Each row was made from one walk, in order. Every step used is in the known rows, and no mark comes twice. Write each row's walk.
(in the rows, 128 means zero)
Known rows:
zuned, guso: [126 127 139 125 132 138 157 154 164 148 134 129 108 100 152 104 137 131
 124 122 147 119 153 145 100 125 134]
guso, beki: [123 117 137  98 106 130 131 166 132 137 133 154 136  94 144 144 148 125
 130  69 121 147 119 143 150 133 123]
zuned, guso, pavut: [153 124 102 128 145 137 138 161 190 187 156 146 141 102 168 131 137 148
 132  91 128  90 156 151 125 104 127]
febop, labon: [123 117 144 152 153 120 134 152 135 149 135 110 141 133 143 121 134 117
 109 114  85 118 135 129  95 131 103]
pavut, labon: [123 127 138 124 133 113 142 146  58 155 100 141 124 145 134 123 109 129
 109  88 127 121 167 113 134 141 129]
febop, labon, pavut, guso, beki: [ 89 129 159 121  68  74 120 183 113 180 156 117 163  40 124 131 151  94
 141  19  45 134 107 142 133 147 130]
labon, bufad: [153 130 132 129 139  98 147 113 140 138 116 152 119 127 126 114 122 117
 157 157 106 182 141 114 122  97  80]
pavut, guso, gevit: [109 169 176 177  96 114  84 136 136 134 149  85 156  77 114 169 127 137
 141 119  87 105 111 110 158 176 116]
guso, pavut, labon, bufad: [167 125 126 123 151  88 145 131  90 197 109 172 134 145 150 128 106 134
 142  97  98 152 184 105 147  89  78]
beki, guso, gevit: [134 161 115 169  90 177 100 192 145 139 159  97 154 119 117 167 116 142
 104 137  82 136 130 106 128 150 120]
gevit, guso, pavut, labon, zuse: [122  86 100 117 153 111 124 137  69 177 144 111 171 127 148  87 120 116
 112  42 138 108 158 133 147 143 115]
zuse, labon, bufad: [160  95 160 110 133  88 150 137  98 137 103 163 109 108 113 102 139  90
 129 156  89 168 149  87 104  90  52]
zuned, guso, pavut, labon, bufad: [166 129 129 122 153  95 171 149 118 209 114 175 123 122 169 114 115 139
 140  95 109 145 194 120 121  91  79]
guso, gevit: [127 149 162 169 123 146 102 157 166 143 124 111 143 137 124 178 132 139
 107 120 117 116 109 107 142 162 103]
gevit, guso, beki, labon: [ 88 109 143 128 134 133 125 188 107 160 113 126 134  64 149 112 108 122
 103  36 122 133 117 164 141 142 117]
zuned, guso, beki, labon: [117 118 153 122 135 166 146 190 142 177 106 169 106  49 163 125 114 133
  88  40 113 115 148 164 106 132 117]
labon, pavut, guso: [100 154 141 129  71  70 106 124 100 162 147 106 145  63  93 117 127 108
 151  86  80 127 109 129 133 139 154]
soka, labon, beki, guso, gevit: [116 109 112 177 107 188 122 204 137 135 131 109 134 105  85 151 102 108
  85 145  48 126  89 131  77 169 148]
soka, labon: [130 116 164 131 152 139 152 131 116 142  93 123 109  99 101 128 113  89
 106 126 104 106 117 157  99 127 140]
beki, guso, pavut: [162 135  56 132  99 158 109 169 130 161 181 133 166 111 142 143 117 149
 133 112  82 120 152 135 140  95 141]
bemez, labon: [105 120 142 124 123 126 117 183 139 111  99 137 153 108 121 106 133 111
  98 127 113 104 117  96  99 143 122]
labon, beki, guso: [117  98  43 141  88 165 130 171 108 105 161 129 140 113 104  97 112 126
 123 154  71 155 116 133  81 140 166]
zuse, labon, beki, guso: [124  65  65 125  90 157 135 201  73 107 157 147 128  90  94  85 126  99
  97 151  52 142 126 110  58 133 139]

Which walk is each row?
[147  87  52 140 116 171 128 183 126 159 155 145 147  91 105 128 101 117
 115 118  46 105 118 158  87 112 170]
soka, labon, beki, guso, pavut
[126  96 146 100  96  95 136 180  91 178 106 153 125 107  92 115 147  77
  90  80  95 126 114  99  91 116 114]
zuse, labon, pavut
[141 128 118 125 140 112 130 144  75 191 117 154 152 145 157 142 111 147
 118  61 117  96 171 120 153 122 123]
guso, pavut, labon
[ 93  78 126 111 144 146 121 150  96 144 130 119 145  64 143  84 116  99
  93  27 127 130 122 159 133 151 112]
gevit, guso, beki, labon, zuse
[ 96 144 150 150  85  65 113 148 105 180 153  90 158  68 106 113 134  93
 140  75  49 115 113 131 109 141 138]
febop, labon, pavut, guso
[130  89  35 130  98 157 106 217 143 136 160 158 185  98 126 112 115 133
 106 119  55 107 116 115  92 131 154]
bemez, labon, beki, guso, pavut
[104 133 154 111  75 100 112 144 103 127 157 127 146  34 138 136 143 122
 160  68  91 137 120 143 167 147 133]
pavut, guso, beki
[153 133  77 132 107 141 129 182  64 188 145 145 157 130 151 135 101 152
 113  73  87 113 190 123 145 114 136]
beki, guso, pavut, labon
[101 109 168  89  49  71 117 190  72 167 138 146 143  18 108 128 161  78
 130  28  66 131 109 119 141 138 122]
zuse, labon, pavut, guso, beki
[ 94 153 152 151  82  87 103 131  82 178 120 122 128  44  98 115  96 114
 123  59  65 105 120 138 127 136 144]
beki, labon, pavut, guso
[135 121 146 124 132  94 136 163 150 119  92 162 142 114 122  93 127 107
 127 157 101 164 132  88 101 110  71]
bemez, labon, bufad
[142  98  25 141  99 162 113 179 137 149 184 151 167 113 126 126 112 146
 131 122  65 122 124 140 109 119 162]
labon, beki, guso, pavut
[127  84 132 133 163 130 126 115 121 140 150 103 153 120 144  92 144  94
 101 100  96 119 140 133  91 140 100]
febop, labon, zuse
[130 101 127 134 161 161 115 102 100 137 114 135 122  98 130  97 102 119
  79  82 112 108 146 139 110 138 112]
beki, labon, zuse
[118 112 143  99 113 142 159 191 167 153 137 153 118  67 164 121 155 126
 127  62 135 137 139 156 118 134 124]
zuned, guso, beki
[117 116 116 126 144  94 134 170  71 193 128 114 165 132 154 113 109 136
 123  48 136 105 155 132 159 127 129]
gevit, guso, pavut, labon
[115  89 125 111 138 139 112 147 125  98 118 132 163 100 119  78 134  91
  88 111 122 113 122 105  94 157 115]
bemez, labon, zuse
[105 103 147 121 116 138 103 119  77 136 135 136 137  21 137 110 112 109
 107  36  82 113 137 154 137 157 116]
pavut, guso, beki, labon, zuse
[117 133 133 140 118 122 125 159 115 196  89 150 118 109 105 127  98 115
  85  57  98 113 118 133 103 126 134]
beki, labon, pavut
[100  79  99 133 137 122 149 155  66 134 101 159 122 147 115 102 104 127
 103 100 105 127 125 119  95 168 152]
pavut, labon, beki
[118  77  83 135 144 128 156 173 111 181 127 171 128 125 149 106 113 142
 107  72 109 101 146 139  95 145 149]
zuned, guso, pavut, labon, beki
[ 97 135 162 135 101 126 103 150  86 152 121 143 128  17 140 134 104 131
 120  42  75 115 137 157 153 147 123]
pavut, guso, beki, labon
[112 121  92 179  95 170 119 213  96 142 137 118 150 135 112 147 100 137
  89 112  67 138 127 103 101 183 141]
pavut, labon, beki, guso, gevit
[107 142 192 158  69  88  93 178 107 174 133 104 154  62  83 158 143  99
 109  80  60 101  99  84 130 169 104]
zuse, labon, pavut, guso, gevit
[ 99 144 171 132  88  81 127 131  92 175 115 106 132  39  74 119 115  74
 138  82  64 105 101 152 113 137 166]
soka, labon, pavut, guso
[108 123 162 118  65  64 114 148  63 163 134 125 141  44  84 105 142  79
 130  83  60 110 116 107 118 132 127]
zuse, labon, pavut, guso
[145 132 145 127 143  86 159 129  69 161  92 158 114 147 134 107 107 121
 137 124 107 177 172 103 126 111  79]
pavut, labon, bufad
[150 104  69 116 121 152 119 146  53 168 162 136 166 119 149 111 111 127
 103  65  93 113 186 126 132 126 131]
beki, guso, pavut, labon, zuse
